Each row comes from the steps of one walk. Every step used is in the known rows, and no mark comes twice. Write the walk behind each row, first mark first.
Known rows
q > k > u: [-36  23   0 -53  12 -17  -8  -6  -2  -2  -1 -11  20  -2  13  -9  38  14
   1  27 -20  -7]
a > c > q > k > j > w: [-27  26  -6 -47 -13 -22   5  36   9 -14  -3   8   3  -6  43   1   5  -4
  39  27  -4  13]
q > k > g > c: [-43   2  -1  -9  14 -38 -16  37   5 -17  -9 -11  34  12  36   0  37   0
   1   0 -19 -12]
a > c > q > k: [-16  24  -5 -64  -9 -36  -3  32  -9 -19  -1  -4  15  19  35 -11  32  -9
  32  31 -16  24]
w > j > k > a: [-45  16 -15 -19  -5  22   7  25   3  -9 -16  21   2  -7 -53   9  -8  21
 -15   7   1  -2]
a > c > q: [ 17  15   1 -25 -12 -21  10  23  -9 -14   1   3   2  24  30  -7   7 -10
  37  14  -5  31]
u > c: [ 32   4  -4 -11   3 -15  21   1   3  -6   4  -7   7   2  27  -3   5 -17
  -2  -6 -18   5]
k > j: [-11   3  10  14  -7   2  -1 -10  17   0  -2  -1  -9  -7  -6   8 -21  -3
  11  11   7   3]
g > c > r: [22 17 -6 12 20 -1 27 13  9 -1  1 16 27 13  3 14 16 -4 24  8 -4 -7]
k > r: [  0   0  -5  16   7  19   1  -9 -11  -2   1   5  21  -3  -9   7  19   7
 -22  15  16   1]
s > a > c: [ 23  20  11  -6  11 -16  29  23  -1   3  -2  -5  11  31  16 -11  24 -22
  14   8  27  29]
c > q > k: [ -9   3  -4 -58  -4 -24 -22  16  -3 -15   0  -2  18  -1   5  -8  25  -1
  10  25 -13   7]
w > j > c: [-19  -6 -26 -16  -1  24  21  26  29  -8  -1  16  -3  -6   3  14 -22  21
  26  -5  11  -1]
j > c: [ -2  -3 -15 -23  -6  15   7  20  12 -10   3   4  -3  -4  13   5 -15  11
   6   3   2  13]
w > j > k > g > c > a: [-70   4 -16  -6   9  -7  25  54  18 -15 -21  19  20  20 -10  10   5  19
  16 -19   0 -12]
j > c > q > k: [-12   1 -18 -81  -9  -8 -15  38   8 -26   3   1  15  -5  17  -3  11  10
  18  28 -10  18]
w > j > k > a > c: [-50  36 -15 -23  -9  10  27  43  -4 -11 -17  20  -2  13 -21   6  -2  15
   5  13   0  14]
u > c > q: [ 56  -2  -3 -30  -3 -22  14   7   2 -18   6  -2  13   7  24  -7   7 -19
  14   3 -23  19]
a > c > q > k > g: [-37  12   0 -42  -7 -41 -12  40 -12 -28 -10 -14  25  26  63 -15  33  -3
  17  13 -17  26]
w > j > k: [-46  14 -16 -13  -3  27   5   6  12  -6  -7  21   1 -10 -29   9  -3  19
   5   7 -16 -16]
u > k > r: [  1  17 -13   5   2  13   1 -24 -12 -10  -1   1  29  -4 -20   2  22  -8
 -47  24 -10  10]
j > c > q: [ 20  -7 -14 -41 -11   8  -2  29  10 -22   5   8   2   1  12   1 -14   9
  25  12  -2  26]

Write each row's walk
[-32  -9   0 -40  -2 -29 -32  25  -6 -24  -9 -14  28   9  34 -11  28   4
  -4   8 -15   8]	c > q > k > g
[-12  10  -7 -29   1 -26  -7  40  23 -14   0  16  17 -16  13  11   9  -2
  41  23  -9 -12]	g > c > q > k > j > w
[-27   0  -7 -30 -11   6  28  30  27  -7  -4   4 -15   1  -5  11 -43   7
  22   3  36  24]	k > j > c > a
[-33 -11 -15 -64  -7 -14 -24  45   6 -35  -5  -9  25   3  45  -6  11  14
   2  11 -12  20]	j > c > q > k > g
[ 13   3  -6   3   0 -37 -10  22   5 -32  -6  -4  35  20  20  -6  17 -17
  -1   4 -37  17]	u > k > g > c > q
[-34  14  -7  -9  23 -25   3  27   5 -14 -10  -2  51  14  36   7  42   1
   3   6 -14 -12]	q > k > g > c > r
[-51  26 -13 -28   8  26  11  -8  12  -4  -6  16   8  -7 -18   4   8  33
  12  18 -24 -16]	w > j > k > u
[-59   9 -11 -71 -10 -11  14  38  25 -12  -6  -3  -3  -5  -3   7 -17   8
  14  19  24  18]	q > k > j > c > a
[ 12  14 -12 -39 -23   1  -3   3  27 -30   1   1   2 -10  -5   4 -32  -9
  12  33 -19  36]	u > k > j > c > q
[-25  53  -9 -29  -4  16  31  28 -21 -12 -13  18  14  15 -10   4   7   3
 -11  26  -7  28]	j > k > a > c > r
[ -7  11   5 -31  -1 -38 -15  26  25 -18   1   3  19   2  -1   7  15 -10
  45  38 -13   2]	g > c > q > k > j
[-22   6  -6 -43  -9  -8 -14  19  13 -11  -2  10   5 -25  12   4  -2   3
  20  22  -3  -6]	c > q > k > j > w
[ 21  36  -7 -36 -18 -32  13  29 -18 -24 -10   0  11  24  -6 -12   6 -23
  -6  24 -15  51]	u > k > a > c > q
[ -3  20  -1 -60  15 -41  -9  21   7 -17   3   0  37  12  15  -6  49   7
  40  37 -29  -1]	g > c > q > k > u
[ 13  11   3 -56  -8 -37   0   7  18 -21   2 -11  15  -5  21  -3  10 -23
  20  30 -25  15]	u > c > q > k > j
[ -4  41  -7 -16 -12 -26  21  22 -16 -14 -10  -5   6  21  -3  -8   6 -20
 -24  15 -11  38]	u > k > a > c
[-21  24  -5 -86  15 -42  37  12   0  -5  -1 -17  24  12  27 -13  38  -4
   0  11 -14   8]	q > k > u > c > a
[  3  11  -3 -47   3 -45 -11  55  -3 -22  -7   6  29  11 -18  -1  32  -5
  13  27  -6  12]	g > c > q > k > a
[ -6  24  -4 -64  15 -32  16  -6   2  -8   4 -17  27   0  40 -11  45  -3
  -4  21 -38  -2]	q > k > u > c
[-21   5  -4   9  -3 -12  -9  -6  -4 -18 -11 -15  19   7  19  -9   5 -10
 -40  -8 -27   9]	u > k > g
